Each row was made from one walk, in order. Every step used is in the known rows, and no mark comes twice. Write each row's walk.
Known rows
r, b: 0.15,-0.16,0.71,0.74,-1.54,-0.86,-0.16,-2.70,-0.34,-3.17,-0.60,-1.28,-1.29,1.19,-3.22,0.38,0.24,1.39,-0.32,2.53,0.15,0.00
h, w, r, b: -0.99,1.09,-0.28,0.63,-2.75,-1.36,-0.45,-0.63,-0.80,-4.61,-1.53,0.69,-2.41,2.16,-5.59,-1.17,-4.48,2.91,-1.70,0.20,0.17,1.05
d, h, w, t: -0.47,1.66,-2.28,0.08,0.59,-0.63,0.60,3.92,0.57,0.32,-1.67,0.84,-0.74,-2.59,-0.56,-2.26,-5.37,2.22,-2.58,-4.30,0.67,-0.26
r, w, t: 2.92,0.75,-1.46,-1.21,1.23,0.13,1.78,2.83,-2.06,-0.10,-0.19,-0.65,-0.52,0.46,-3.96,-2.97,-3.29,1.75,-0.92,-0.53,-3.37,0.47
w, r, d: -0.74,-0.08,0.28,-0.78,-0.58,-1.70,2.00,2.41,-2.43,1.07,-0.70,0.52,-2.83,0.33,-2.75,-3.82,-3.87,0.14,-0.63,3.77,-1.44,0.36
t, d, h: 0.94,0.23,0.64,0.12,0.46,0.72,1.78,4.34,-0.04,-2.21,-0.26,0.34,-1.54,-0.47,1.47,-1.48,-1.21,-0.05,-1.41,2.26,-1.99,-2.53
w, t: 3.03,1.36,-1.35,-0.95,0.39,-1.51,0.61,0.06,-0.56,3.00,0.17,0.50,0.20,0.36,-0.24,-1.99,-1.64,1.50,0.48,-1.80,-2.30,1.33
r, d: -0.38,-0.23,0.65,-0.62,0.56,-1.69,1.93,1.37,-1.71,0.20,-0.46,-1.09,-1.66,-1.85,-1.41,-2.02,0.29,-0.95,-0.70,3.65,0.17,-1.12
h, w, t: 2.06,2.46,-2.16,-0.94,0.28,-1.92,0.16,1.27,-0.27,0.36,-0.71,0.84,0.21,-1.11,-1.44,-1.73,-2.14,2.09,-1.12,-4.75,-0.22,0.86
t, b, r, d, h, w: -2.86,1.94,0.69,0.90,-0.25,-1.83,1.68,6.06,-0.82,-3.59,-3.17,1.52,-2.87,-1.21,-1.15,-1.63,-3.64,1.29,-5.39,3.07,-0.02,-3.33
d, h, w: -3.84,0.40,-0.99,1.14,0.18,0.83,0.00,4.40,1.29,-3.02,-2.06,0.55,-1.04,-3.16,-0.39,-0.23,-4.18,0.85,-3.42,-2.89,3.34,-1.72
d, h, w, r, b: -3.28,0.40,-0.42,1.44,-2.48,-0.27,-0.06,1.91,0.02,-4.75,-2.36,0.68,-3.22,0.96,-4.88,-1.68,-7.37,3.17,-2.98,0.34,0.85,-0.03
d, r: -3.29,-2.18,0.39,-0.35,-0.27,-0.13,-1.54,2.08,0.08,-0.88,-1.00,0.04,-1.05,0.62,-0.70,-0.75,-5.46,-0.57,-0.92,1.21,0.15,0.87
t, d: 4.45,1.46,0.92,-1.19,0.14,-0.86,1.35,0.94,-1.21,-2.36,1.08,0.22,-0.43,1.39,0.64,-0.99,3.20,-0.45,0.42,2.00,-3.64,-1.23
h, d, r, w, t: 0.29,-0.38,-1.23,-1.42,1.65,-2.42,2.21,3.24,-1.80,0.86,-0.72,1.65,-2.93,-0.49,-4.47,-3.94,-7.14,1.37,-0.49,-2.16,-3.06,0.51
h, d, r, b: -2.75,-1.43,1.02,0.50,-1.08,-3.64,0.40,-1.96,-0.10,-2.11,-1.24,1.21,-3.91,0.33,-3.75,-0.75,-4.13,0.99,0.21,0.76,0.13,0.12
b, r, d: -1.98,0.61,0.94,-0.49,0.30,-2.98,1.26,3.45,-1.89,1.44,-1.33,1.40,-2.07,0.93,-0.99,-3.19,-2.50,-0.93,-2.13,5.76,-0.43,-1.40
h, w, t, b, r, d: 2.36,3.65,0.30,-1.02,-0.15,-4.64,2.02,3.12,-2.70,-0.36,-1.84,2.05,-2.11,1.31,-2.13,-2.94,-1.15,1.79,-3.45,3.44,-3.68,-1.33
d, r, b, h, w: -4.60,-0.17,0.36,0.74,-2.57,-0.27,-2.38,3.95,0.73,-5.29,-2.06,0.59,-1.76,0.28,-3.79,2.38,-5.08,1.10,-4.88,1.22,1.76,-0.53
b, h, d, r, w, t: -0.90,-0.27,-1.00,-1.11,0.92,-1.56,1.76,6.06,-1.35,1.54,-0.61,2.54,-2.94,-0.21,-4.16,-2.23,-7.75,1.26,-2.27,-0.92,-3.56,-0.02
b, h: -1.44,0.20,0.32,0.32,-1.15,1.05,-0.63,3.67,0.70,0.96,0.15,1.31,-0.02,0.48,0.60,2.53,-0.76,-0.15,-2.44,1.72,-0.76,-0.72

Write each row's walk
3.02,2.72,0.93,-1.06,-0.06,-4.22,2.37,2.32,-2.88,1.76,-1.20,1.62,-2.15,2.49,-1.26,-3.28,-0.80,1.39,-2.11,5.76,-5.34,-0.95
w, t, b, r, d
-1.37,0.04,1.00,0.99,-2.52,0.32,-0.77,1.36,0.45,-1.68,-0.41,0.04,-1.09,1.55,-2.45,2.73,-0.51,1.05,-2.66,3.95,-0.82,-0.67
r, b, h
3.64,3.09,0.20,-0.14,-0.63,-3.77,2.93,0.76,-0.15,3.45,0.65,4.30,-2.14,-0.05,0.21,1.49,2.02,2.43,-0.55,-2.09,-5.43,-1.11
w, t, b, h, d
1.55,1.55,-1.26,-1.12,1.16,-0.89,1.15,4.56,-2.25,1.03,-0.87,1.63,-0.87,2.93,-3.55,-4.16,-5.83,1.70,-2.22,1.30,-4.03,0.16
b, r, w, t
-3.47,-1.25,0.45,0.74,0.75,-0.02,2.35,4.75,-0.49,0.03,-1.70,-0.97,-2.59,-3.28,-0.31,-2.50,-3.73,-0.48,-2.40,3.72,1.23,-2.37
r, d, h
0.04,2.64,0.07,0.26,-2.85,-0.02,-0.43,4.39,-0.40,-2.54,-0.92,3.12,-1.46,2.61,-2.27,1.59,-3.07,2.64,-3.78,0.00,-3.27,0.05
t, b, h, w, r
5.33,3.62,-0.64,-0.66,-0.62,-2.10,0.96,-0.29,-1.02,-2.05,-0.58,0.69,-0.04,0.73,-1.27,0.23,1.84,3.41,-1.37,-2.58,-4.21,0.14
h, w, t, b
0.90,2.63,-1.36,-0.04,-1.71,-1.51,-0.55,2.39,0.08,-1.09,-1.03,0.94,-0.70,0.08,-3.29,0.56,-2.51,2.85,-3.30,-1.52,-0.88,0.26
r, b, h, w, t
-2.95,-2.59,0.28,-0.58,0.79,1.85,-0.11,4.85,-1.60,-4.37,-1.27,-1.03,-1.75,0.58,-4.54,-1.78,-6.86,-0.24,-2.32,2.60,-1.20,-0.23
d, r, w
-3.19,-1.42,0.26,-0.33,0.47,-3.06,0.56,0.70,0.25,1.24,-0.65,2.75,-2.92,-1.08,-0.70,-1.39,-4.70,-0.41,0.51,-1.84,0.23,0.11
h, d, r
-3.99,-1.73,0.45,-0.22,0.63,-0.31,1.37,6.41,-0.91,-1.72,-0.84,2.30,-3.53,-0.60,-4.33,-0.37,-6.74,-0.23,-2.88,0.86,-1.52,-1.33
b, h, d, r, w
-2.03,2.19,-1.63,-0.25,0.79,-2.90,1.44,6.65,-0.87,1.56,-2.68,2.07,-2.26,-1.69,-1.28,-4.71,-7.41,1.58,-4.21,0.06,0.20,-1.34
b, r, d, h, w, t
-1.35,0.99,0.18,0.43,-0.26,-2.34,1.70,1.77,0.88,3.21,0.51,4.10,-2.15,-1.56,0.34,1.56,0.14,0.03,-0.62,-2.03,-0.54,-1.46
b, h, d
-1.52,1.06,0.42,0.84,-2.30,-3.17,1.75,0.46,0.07,1.33,-0.16,4.33,-4.06,1.24,-3.36,0.41,-3.12,2.00,-0.86,0.24,-1.96,-0.34
w, r, b, h, d
-0.62,1.67,-0.64,-0.11,-1.02,-0.01,1.00,5.84,-0.54,-3.52,-1.27,2.40,-2.53,0.70,-1.46,-3.04,-6.11,1.60,-2.73,-0.78,-1.61,-0.88
t, d, h, w, r
-2.94,-1.88,0.14,-0.53,1.44,-1.02,1.87,3.66,-1.41,-2.50,-0.94,1.36,-3.50,-0.88,-4.80,-2.20,-6.21,-0.09,-1.11,-0.38,-0.90,-0.86
h, d, r, w
-0.17,1.58,0.56,0.25,0.26,-2.36,2.77,5.59,-1.61,1.66,-2.30,1.50,-3.00,0.63,0.00,-3.73,-4.76,1.68,-3.57,5.28,-3.90,-2.11
w, t, b, r, d, h
-1.65,0.25,0.12,-0.14,0.84,0.67,0.69,4.99,-1.86,-2.16,-1.14,1.32,-1.27,2.85,-3.65,-2.33,-4.67,0.21,-3.01,3.32,-1.82,-1.32
b, r, w
-1.45,1.10,-0.35,-0.74,-0.68,-2.26,1.54,3.41,-2.14,-1.26,-1.47,0.84,-2.78,-0.93,-3.84,-3.56,-4.38,0.61,-2.10,1.27,0.41,-0.12
h, w, r, d
-2.64,1.58,-0.88,0.07,-2.21,0.28,-0.99,5.37,0.09,-0.75,-0.86,3.23,-1.28,1.39,-2.32,0.27,-5.78,1.53,-3.53,-1.27,-0.60,0.50
b, h, w, r
-0.64,1.45,-1.77,-0.33,0.93,-1.96,2.05,4.95,-0.70,0.48,-2.03,0.10,-1.91,-3.84,-1.66,-3.68,-5.22,1.64,-3.09,-1.60,0.82,-1.04
r, d, h, w, t
0.63,3.54,-0.39,0.42,-0.41,-2.15,0.57,4.53,-0.37,-0.47,-2.38,3.35,-1.32,2.42,0.04,-1.62,-4.38,3.25,-4.17,0.34,-3.88,-1.28
d, h, w, t, b, r
3.26,1.36,-0.41,-0.69,0.72,-0.40,2.29,4.38,-0.58,0.09,-0.10,0.59,-1.32,-0.14,1.26,-3.22,-2.51,1.19,-1.07,0.79,-3.92,-1.40
w, t, d, h
4.01,2.48,0.36,-0.23,-1.58,-0.48,0.55,2.55,-0.40,1.27,0.33,1.55,-0.04,2.20,0.34,2.34,1.20,2.47,-2.39,1.70,-6.24,-0.22
w, t, b, h
3.32,0.82,-0.54,-0.85,1.57,0.87,3.16,6.61,-1.71,-2.48,-0.43,-0.15,-1.92,-0.14,-1.60,-3.93,-3.91,1.32,-2.19,1.81,-4.93,-2.09
r, w, t, d, h
-5.36,0.87,-0.26,0.69,0.46,-1.45,1.00,7.07,-0.25,-1.81,-3.11,1.58,-2.72,-2.46,-1.18,-2.97,-6.22,0.07,-5.14,1.85,2.94,-2.84
b, r, d, h, w
1.57,1.43,1.49,0.60,-1.93,0.63,0.08,2.48,0.08,-1.24,0.21,1.09,-0.22,1.92,0.63,4.03,2.59,1.22,-2.81,3.21,-4.38,-1.23
t, b, h
